What can hang from each mark
q_432: q_63 q_971
q_313: q_55 q_971
q_337: q_103
q_55: q_17 q_313
q_853: q_17 q_673
q_282: q_971
q_103: q_54 q_337 q_971
q_54: q_103
q_933: q_497 q_971
q_971: q_103 q_282 q_313 q_329 q_432 q_673 q_933
q_329: q_971
q_673: q_853
q_497: q_933
q_17: q_55 q_853

Each row was made from one small tree. The marks that hang from a mark follow it in brackets, in the order of their numbers. Every link used is in the known rows. Write each row's tree.
(in the rows, 128 means zero)
Known rows
q_853{q_673}: [136 130 116 102 138 144 126 115 130 134 113 110 134 128 119 121 121 122
 138 137 116 123 127 131 131 136 145 120 138 100 129 109 127 136 125 146
 136 136 144 119 119]
q_673{q_853{q_17}}: [125 134  58  97 108 139 131 122 149 110 109 103 133 123 125 121 130 130
 134 136 104 113 133 145 140 128 141 124 141 108 132 110 113 140 131 121
 138 135 130 126 130]
q_55{q_17 q_313}: [134 133  78 112 125 148 131 103 146 109 118 116 133 128 128 127 118 131
 139 128 117 100 131 119 128 134 133 133 143 112 125 120 140 134 128 117
 137 136 125 111 114]
q_853{q_17{q_55{q_313{q_971{q_329 q_673 q_933}}}}}: [ 95 125  53 125  90 141 137 134 143  95 114 146 123 121 119 139 132 134
 119 120 112 125 150 126 119 132 131 143 132 156 105 133 124 123 144  93
 151 130  99 130 139]
q_497{q_933{q_971{q_313 q_329}}}: [128 117 178 101 143 118 128 135 124 124 142 121 118 149 122 122 136 124
 114 131 134 110 140 125 111 132 116 124 143 143 134 121 120 138 126 122
 113 129 127 131 137]
q_432{q_63 q_971{q_103 q_282 q_329 q_673}}: [128 128 184 155 161 103 127 154 127 131 143 137 124 135 120 125 119 132
 131 122 118 152  99 108 109 127 111 116 119 141 135 149 135 118 124 136
  85 115 137 142 125]
q_103{q_54 q_337 q_971{q_673}}: [154 117 179 147 139 120 130 101 102 160 126 106 137 125 128 132 130 125
 140 130 144 114 123 139 127 122 133 124 139 119 117 136 136 136 127 167
 154 139 162 142 112]
q_971{q_103{q_54} q_313 q_432 q_673 q_933{q_497}}: [117 128 204 139  92 108 124 141  77 124 139 134 120 136 137 131 140 112
 123 133 174 149 136 129 149 127 118 131 122 159 126 126 135 118 131 146
  94 125 151 129 122]
q_853{q_17{q_55{q_313{q_971{q_329}}}} q_673}: [101 121   4 113 131 156 133 117 170 123 100 142 138 120 113 124 122 140
 127 123  88 123 145 135 122 136 145 135 124 123 110 117 121 132 132  90
 166 136 102 116 139]
q_103{q_54}: [149 125 145 120 141 134 127 109 118 136 118 107 136 133 129 127 128 120
 133 130 138 119 126 132 137 126 133 126 135 102 130 126 133 138 123 155
 136 136 151 126 109]
q_337{q_103{q_971}}: [153 126 175 125 141 129 123 106 114 148 137 125 141 136 138 124 126 124
 124 133 119 113 121 129 123 130 133 125 140 104 118 118 130 131 120 145
 144 136 149 133 133]
q_971{q_313{q_55} q_432}: [134 136  97 125 147 138 127 115 137 124 127 100 124 114 129 123 125 123
 131 134 121 123 145 140 153 127 126 125 129 123 152 115 126 124 123 124
 118 129 124 121 133]
q_313{q_971{q_103{q_337} q_432 q_673}}: [129 137 194 143 133 119 125 128 111 137 131 153 130 126 133 123 134 125
 133 130 144 137 134 133 140 125 115 121 114 133 153 144 138 120 124 152
 121 124 144 127 113]
q_313{q_971{q_103 q_329}}: [132 123 159 125 152 122 127 138 128 132 134 160 130 145 131 126 131 127
 119 129 139 125 122 118 126 131 118 128 113 120 147 132 125 119 123 141
 120 124 131 128 136]
q_971{q_282 q_933{q_497}}: [138 132 175 111 101 124 125 140 110 121 146 114 110 135 138 131 135 125
 116 128 157 137 115 118 120 128 132 139 133 130 112 130 125 136 137 138
 113 124 127 128 126]
q_55{q_17{q_853{q_673}} q_313{q_971}}: [119 128   4 111 127 168 131 102 163 120 103 137 141 116 114 129 115 139
 139 127  97 116 135 129 122 137 151 130 134 101 125 107 137 137 131  94
 169 138 107 104 116]
q_971{q_313 q_432{q_63} q_673}: [118 141 144 133 129 128 128 119 128 119 137 101 123 117 125 115 116 120
 143 129 109 143 140 138 145 128 119 119 139 146 145 128 147 116 125 129
  97 122 137 129 123]
q_329{q_971}: [151 131 152 107 135 128 127 126 140 127 130 115 128 138 123 127 123 125
 128 124 130 121 126 125 118 134 140 117 132 113 137 120 133 139 124 134
 128 133 135 128 120]
q_673{q_853{q_17{q_55{q_313{q_971{q_282 q_933}}}}}}: [108 134   6 116  77 144 137 127 158  95 104 124 130 112 129 136 135 145
 130 118  91 125 135 132 131 122 141 142 134 125 105 123 114 139 144  78
 157 130  92 129 123]
q_103{q_337}: [147 132 155 119 154 129 128 109 122 135 116 108 130 134 131 121 131 125
 133 132 134 110 131 133 138 126 128 122 134 104 138 136 132 136 127 158
 131 135 154 127 111]
q_329{q_971{q_103{q_54} q_673 q_933}}: [139 121 197 134 102 105 127 146  97 128 118 136 129 146 123 143 133 115
 133 126 164 140 119 113 126 130 132 119 123 135 123 134 134 131 130 152
 117 131 156 135 105]
q_337{q_103{q_54 q_971{q_282 q_329 q_673}}}: [139 112 187 159 148 114 126 129 100 171 132 107 132 139 135 132 123 127
 118 127 133 137 106 123 102 125 124 128 126 131  93 138 129 133 125 147
 139 127 153 148 133]
q_673{q_853}: [131 135 111 102 125 138 130 121 136 116 118 103 133 128 129 121 128 125
 138 135 114 110 129 141 142 128 141 120 138 100 146 111 120 136 126 135
 131 133 136 129 122]
q_337{q_103{q_971{q_329}}}: [142 116 174 127 159 124 126 121 121 151 140 129 135 143 137 120 124 124
 113 133 124 116 117 125 110 134 124 127 133 119 115 128 127 124 118 143
 135 130 145 139 147]
q_673{q_853{q_17{q_55{q_313{q_971{q_103}}}}}}: [104 136  27 122 101 142 131 120 158 104  97 151 149 123 126 133 134 141
 143 125  91 108 144 141 156 121 143 131 122 108 137 112 112 130 130  92
 156 136 105 116 128]
q_933{q_497 q_971{q_103 q_282 q_432}}: [138 136 231 126 120 111 116 152 118 145 165 150 122 142 139 118 132 132
 125 125 147 140 116 125 118 123 121 126 113 141 135 127 127 131 118 137
 106 112 116 122 139]
q_337{q_103{q_54 q_971{q_313 q_329 q_673 q_933}}}: [131 106 176 150 132 110 131 121  80 147 129 118 128 145 134 134 132 116
 111 131 141 127 127 121 115 130 118 132 139 146  93 131 134 125 134 139
 128 133 164 154 135]
q_971{q_103 q_313{q_55{q_17}} q_329 q_673 q_933}: [108 119  76 143 126 116 132 149 114 109 116 125 114 131 122 146 130 119
 126 139 148 119 133 108 139 132 117 131 132 146 131 127 116 115 141 120
 104 128 132 127 144]
q_971{q_313 q_329 q_933{q_497}}: [121 120 154 110 124 121 130 138 108 113 144 122 109 146 133 125 136 119
 105 131 158 125 134 122 126 135 123 137 133 147 122 123 126 125 137 129
 101 126 133 134 146]
q_853{q_17{q_55{q_313}} q_673}: [108 131  12 104 115 157 130 106 159 116  86 113 143 116 116 126 121 135
 145 129  85 115 147 139 141 133 153 128 138 109 108 106 120 138 130 106
 162 141 118 109 125]
q_933{q_497 q_971{q_282 q_313 q_329 q_673{q_853}}}: [110 126 157 132 118 114 129 153 117 135 151 104 112 146 123 125 130 134
 124 124 120 120 131 136 115 123 138 124 127 152 128 109 117 144 141 107
 117 119 116 144 157]
q_282{q_971{q_103 q_673}}: [129 141 188 135 127 110 127 131 109 127 123 145 134 133 125 133 126 118
 134 130 137 121 134 122 135 129 128 117 114 129 142 121 126 132 127 151
 116 127 140 128 120]
q_54{q_103{q_971{q_329 q_673 q_933}}}: [129 116 180 134 113 116 130 139  99 135 146 136 122 134 131 133 128 119
 117 135 153 126 120 114 108 134 122 138 138 146  99 134 132 117 131 147
 119 127 146 150 157]
q_55{q_17{q_853} q_313{q_971{q_282}}}: [128 133  32 129 125 155 131 112 161 116 115 124 131 117 127 136 118 146
 131 118 107 120 126 121 115 126 136 136 128 110 119 125 136 138 135  91
 157 129  97 111 118]
q_17{q_55{q_313{q_971{q_103{q_337} q_673}}} q_853}: [102 136  97 153 133 137 128 117 128 123  89 150 144 124 125 144 133 137
 149 121 117 111 153 140 155 116 137 122 111 114 143 135 127 124 132 121
 165 135 121 118 117]
q_103{q_54 q_337 q_971{q_313{q_55} q_329}}: [150 102 109 156 189 118 134 103 121 170 119 102 130 129 128 130 130 129
 127 129 140 105 128 138 134 121 123 127 127 119 125 137 121 129 126 145
 145 138 148 143 137]
q_432{q_63 q_971{q_282 q_673}}: [143 138 158 143 140 122 128 128 131 126 146 112 125 120 117 125 116 132
 138 120 102 147 106 119 113 126 127 118 137 126 132 137 144 132 129 131
 105 124 134 139 111]
q_971{q_103{q_337} q_329 q_432}: [126 126 189 128 172 111 126 140 125 139 123 138 124 140 139 111 131 124
 122 135 152 133 124 129 132 129 103 120 110 135 144 153 128 114 112 161
 100 119 150 129 128]

Which tree is each row?
[135 127 210 132 104 108 121 150  96 137 143 137 119 136 146 125 138 122
 118 129 180 162 108 121 130 124 116 136 114 143 114 143 129 125 123 151
  97 116 139 126 115]  q_971{q_103{q_54} q_282 q_432 q_933{q_497}}
[127 136 152 139  86 133 127 149 118 128 165 135 105 107 130 135 135 127
 117 125 153 159 124 130 123 126 132 141 120 154 133 133 125 124 140 115
 122 119  97 127 133]  q_313{q_55 q_971{q_282 q_432 q_673 q_933{q_497}}}
[144 127 185 100  98 122 127 142 122 118 149 134 115 143 128 129 133 121
 115 123 161 132 122 121 114 137 142 129 134 135 125 122 133 137 133 129
 117 130 126 129 126]  q_329{q_971{q_933{q_497}}}
[135 127 160 127 151 126 131 136 126 116 142 130 124 131 118 125 124 126
 119 127 122 127 124 121 105 136 126 120 132 134 133 125 134 128 127 137
 113 129 137 143 133]  q_432{q_971{q_329 q_673}}
[126 116 203 142 100 109 126 154  92 148 165 133 111 136 138 135 131 126
 109 130 170 143 107 113  99 129 125 145 128 156  86 136 127 123 137 138
 110 120 134 149 164]  q_54{q_103{q_971{q_282 q_329 q_673 q_933{q_497}}}}
[107 139  23 131 114 143 133 125 145 108 121  90 124  99 122 128 121 125
 143 139 106 120 143 146 154 129 135 123 140 130 150 105 122 127 133 100
 122 132 116 122 134]  q_971{q_313{q_55{q_17}} q_432 q_673{q_853}}
[125 117 145 132 142 119 136 128 126 142 129 107 126 127 126 122 128 132
 133 133 126 108 122 144 118 126 132 121 136 131 127 131 119 128 129 145
 140 131 141 152 139]  q_103{q_337 q_971{q_329 q_673{q_853}}}
[114 131  25 101 120 150 126 118 151 123  93 113 140 113 117 127 126 129
 137 137  96 125 140 142 140 133 149 125 141 104 111 107 113 138 130 119
 156 140 127 114 133]  q_853{q_17{q_55} q_673}
[120 135   5 126 143 150 127 117 158 113 113 102 127 102 127 130 120 130
 130 137 114 121 145 142 148 128 129 125 132 119 144 112 123 124 125 100
 132 130 108 110 139]  q_971{q_313{q_55{q_17{q_853}}} q_432}
[104 125  58 129 130 135 130 130 157 114 107 164 139 134 127 133 131 139
 124 121 110 117 143 126 135 127 126 136 114 129 126 130 117 120 128 101
 145 130 105 117 142]  q_853{q_17{q_55{q_313{q_971{q_103 q_329}}}}}
[114 128 219 123 126 113 126 161 139 134 165 120 109 128 121 112 122 128
 127 125 126 158 114 127  92 128 107 121 134 175 131 152 132 125 119 122
  94 109 108 133 127]  q_497{q_933{q_971{q_282 q_329 q_432{q_63} q_673}}}
[136 120 177 139 167 106 129 130 117 147 119 150 138 146 129 126 127 119
 119 126 152 126 122 119 125 129 115 122 102 126 132 138 125 132 116 154
 114 124 146 132 122]  q_282{q_971{q_103{q_54} q_329}}
[136 121  46 127 155 147 132 125 159 129 135 136 125 119 120 132 123 130
 118 130 126 115 123 122 122 133 129 137 129 115 143 130 123 126 130 109
 141 131 106 118 141]  q_313{q_55{q_17} q_971{q_329}}
[110 137  56 119 132 154 129 111 152 106  94 113 141 119 127 135 123 134
 142 124 104 104 152 143 147 123 146 125 130 105 131 116 124 129 124 112
 161 136 109 113 128]  q_17{q_55{q_313} q_853}
[141 135 165 115 137 127 124 118 128 127 147 121 126 133 131 114 127 126
 128 128 113 117 145 134 127 129 121 122 137 135 141 114 138 132 121 125
 117 124 128 130 134]  q_933{q_971{q_313 q_432}}
[115 134   7 148 131 142 129 127 140 121 103  76 121 106 119 150 120 134
 138 133 112 120 137 130 140 121 138 124 135 118 128 111 117 137 143 101
 141 132 114 118 136]  q_971{q_282 q_313{q_55{q_17{q_853}}} q_673}
[127 127 150 128 134 123 132 148 146 126 158 140 109 122 133 112 122 130
 111 120 129 169 105 117 102 131 102 137 122 158 124 163 141 112 124 120
  96 107 108 137 126]  q_313{q_971{q_282 q_329 q_432{q_63} q_933}}
[134 133 184 144 136 119 126 122 104 139 120 147 133 136 127 134 137 126
 138 130 142 121 133 127 142 123 124 121 120 115 152 138 133 128 132 156
 132 132 151 129 112]  q_313{q_971{q_103{q_337} q_673}}
[165 114 166 136 155 122 130  95 112 163 125 111 139 129 135 125 131 128
 134 129 143 111 117 137 127 122 128 126 138 105 117 139 134 137 121 167
 153 139 159 139 112]  q_103{q_54 q_337 q_971}
[137 125 193 150 145 112 126 119  89 150 102 120 138 140 127 134 135 119
 145 134 155 121 127 130 149 119 124 117 122 112 137 142 132 132 127 175
 128 136 175 130 100]  q_971{q_103{q_54 q_337} q_673}
[125 124 178 108 112 131 129 148 126 118 171 161 108 130 137 115 136 123
  96 126 161 150 124 128 109 138 117 143 120 159 130 138 134 115 127 124
 108 116 109 131 143]  q_313{q_971{q_329 q_432 q_933{q_497}}}
[128 127  17 141 147 142 130 108 170 131 137 111 131  93 126 125 111 135
 139 131 100 129 126 144 139 126 127 126 142 129 139 123 132 112 119  97
 134 126 100 119 146]  q_103{q_971{q_313{q_55{q_17{q_853}}} q_432{q_63}}}
[138 134 191 136 104 116 128 144 113 117 166 129 112 125 121 128 127 128
 125 120 133 157 103 115 108 129 129 130 138 149 118 139 142 129 139 125
  94 121 127 140 118]  q_432{q_63 q_971{q_282 q_673 q_933{q_497}}}
[114 126 152 141 120 121 130 161 121 120 142 164 114 121 126 134 135 120
 118 131 153 147 128 121 130 131 114 132 111 159 149 142 121 105 128 131
 110 117 111 131 141]  q_313{q_55 q_971{q_103 q_329 q_432 q_673 q_933}}
[161 118 176 136 147 127 124  99 104 163 130 122 148 138 138 126 128 122
 126 131 129 116 117 131 125 127 132 127 137 101 110 124 134 136 118 153
 151 139 162 134 121]  q_337{q_103{q_54 q_971}}
[147 118 172 136 126 118 126 107  92 144 138 124 134 131 146 121 133 117
 113 132 138 136 127 129 127 130 114 133 138 135 101 128 141 124 121 138
 123 131 158 142 121]  q_337{q_103{q_54 q_971{q_313 q_432 q_933}}}
[126 128 144 137 134 128 130 141 128 135 139 120 116 131 125 132 124 132
 118 123 129 140 121 120 106 128 124 131 122 136 126 136 129 130 137 129
 128 121 121 138 133]  q_313{q_971{q_282 q_329 q_673}}
[109 133  41 109 139 155 124 121 147 124  88 111 142 112 117 131 122 128
 141 136 100 123 142 147 144 130 155 118 133  93 126 105 115 133 124 126
 162 137 122 114 132]  q_17{q_55 q_853{q_673}}
[114 132  67 110  74 147 131 120 141  99 130 156 128 122 129 136 139 135
 118 119 124 122 147 132 134 129 144 150 133 137 109 121 125 132 142  89
 155 136  95 116 134]  q_853{q_17{q_55{q_313{q_971{q_933{q_497}}}}}}
[122 126 174 136 136 109 128 159 136 128 152 162 113 131 137 115 125 130
 116 122 141 173 100 110 112 129  96 135 111 158 131 167 137 105 121 128
  84 104 116 134 126]  q_313{q_971{q_103 q_282 q_329 q_432{q_63} q_933}}
[152 122  98 132 146 132 130 103 132 140 135 101 130 119 128 135 126 129
 134 131 118 101 135 135 141 125 137 127 140 111 138 105 118 128 128 130
 143 138 126 132 144]  q_103{q_971{q_313{q_55}}}
[110 140  18 135 108 128 132 131 142 101 109  94 132 107 118 136 131 142
 131 127  73 128 139 140 135 122 141 122 141 125 113 104 111 146 142  87
 131 135 121 143 134]  q_432{q_971{q_282 q_313 q_673{q_853{q_17{q_55}}}}}
[149 122 180 139 161 113 125 112 101 152 101 125 141 145 135 128 136 122
 139 133 155 116 121 129 151 120 120 120 120  99 137 144 130 134 120 174
 128 136 173 126 100]  q_971{q_103{q_54 q_337}}
[136 121 201 121 156 111 124 146 124 137 138 153 129 157 127 123 130 126
 126 129 134 110 124 117 117 128 119 121 121 128 143 130 122 127 118 146
 117 121 133 130 144]  q_933{q_971{q_103 q_329}}
[123 132  58 128 127 146 128 114 149 111 109 158 142 128 128 138 124 138
 137 125 119 110 133 121 135 128 133 131 123 108 139 122 134 126 127 106
 150 132 111 105 120]  q_55{q_17{q_853} q_313{q_971{q_103}}}
[119 136  34 117 109 153 131 104 160 108 109 138 141 117 123 132 129 138
 132 119  94 110 151 137 138 126 141 138 133 116 122 118 126 134 134  95
 166 139 103 114 126]  q_853{q_17{q_55{q_313{q_971}}}}
[126 135 151 149 102 121 126 155 115 126 140 145 114 112 131 141 134 126
 128 128 146 156 121 117 133 123 119 132 113 147 141 139 122 116 133 129
 114 116 111 128 124]  q_313{q_55 q_971{q_103 q_282 q_432 q_673 q_933}}
[113 138 100 134 109 151 131 109 136 112 120 132 137 118 122 138 125 131
 142 119 104 111 152 134 139 126 144 132 131 121 134 118 134 129 135 110
 160 137 109 121 121]  q_17{q_55{q_313{q_971{q_673}}}}
[133 135 173 135 117 115 126 145 129 125 149 156 120 124 137 120 128 128
 127 123 135 168 105 113 125 125 104 133 118 143 136 157 140 111 123 132
  94 109 121 128 113]  q_313{q_971{q_103 q_282 q_432{q_63} q_933}}
[ 92 128  70 140 115 133 131 136 146 112 107 158 136 130 121 139 130 137
 131 122 110 120 148 128 134 127 129 133 115 142 124 129 120 119 134 102
 147 130 107 121 143]  q_853{q_17{q_55{q_313{q_971{q_103 q_329 q_673}}}}}
[139 130 179 129 139 121 122 126 114 138 122 133 138 133 138 119 129 119
 134 133 151 138 122 131 145 126 117 123 117 119 140 133 133 122 110 160
 112 125 150 121 110]  q_971{q_103{q_54} q_432}
[137 139 167 133 130 122 121 138 130 135 142 146 127 126 140 123 129 132
 124 126 134 151 116 121 126 125 113 129 110 124 142 135 130 122 119 136
 112 116 122 124 120]  q_313{q_971{q_103 q_282 q_432}}
[136 133 209  99 124 126 124 132 142 126 161 135 124 127 124 107 127 123
 134 129 122 139 124 135 117 130 115 121 146 145 148 139 137 127 112 129
 106 121 116 120 115]  q_497{q_933{q_971{q_432{q_63}}}}
[136 132 216 119  96 103 121 168 119 126 155 145 110 141 141 125 134 126
 114 123 172 164 108 114 111 132 123 128 111 153 120 137 129 126 124 130
  90 113 122 128 125]  q_329{q_971{q_103 q_282 q_432 q_933{q_497}}}
[109 132  27 129 113 142 126 123 154 131  91 145 145 121 121 135 126 145
 142 123  91 134 133 125 134 126 143 132 116 111 109 118 116 136 133  98
 158 133 108 109 122]  q_853{q_17{q_55{q_313{q_971{q_103 q_282}}}} q_673}
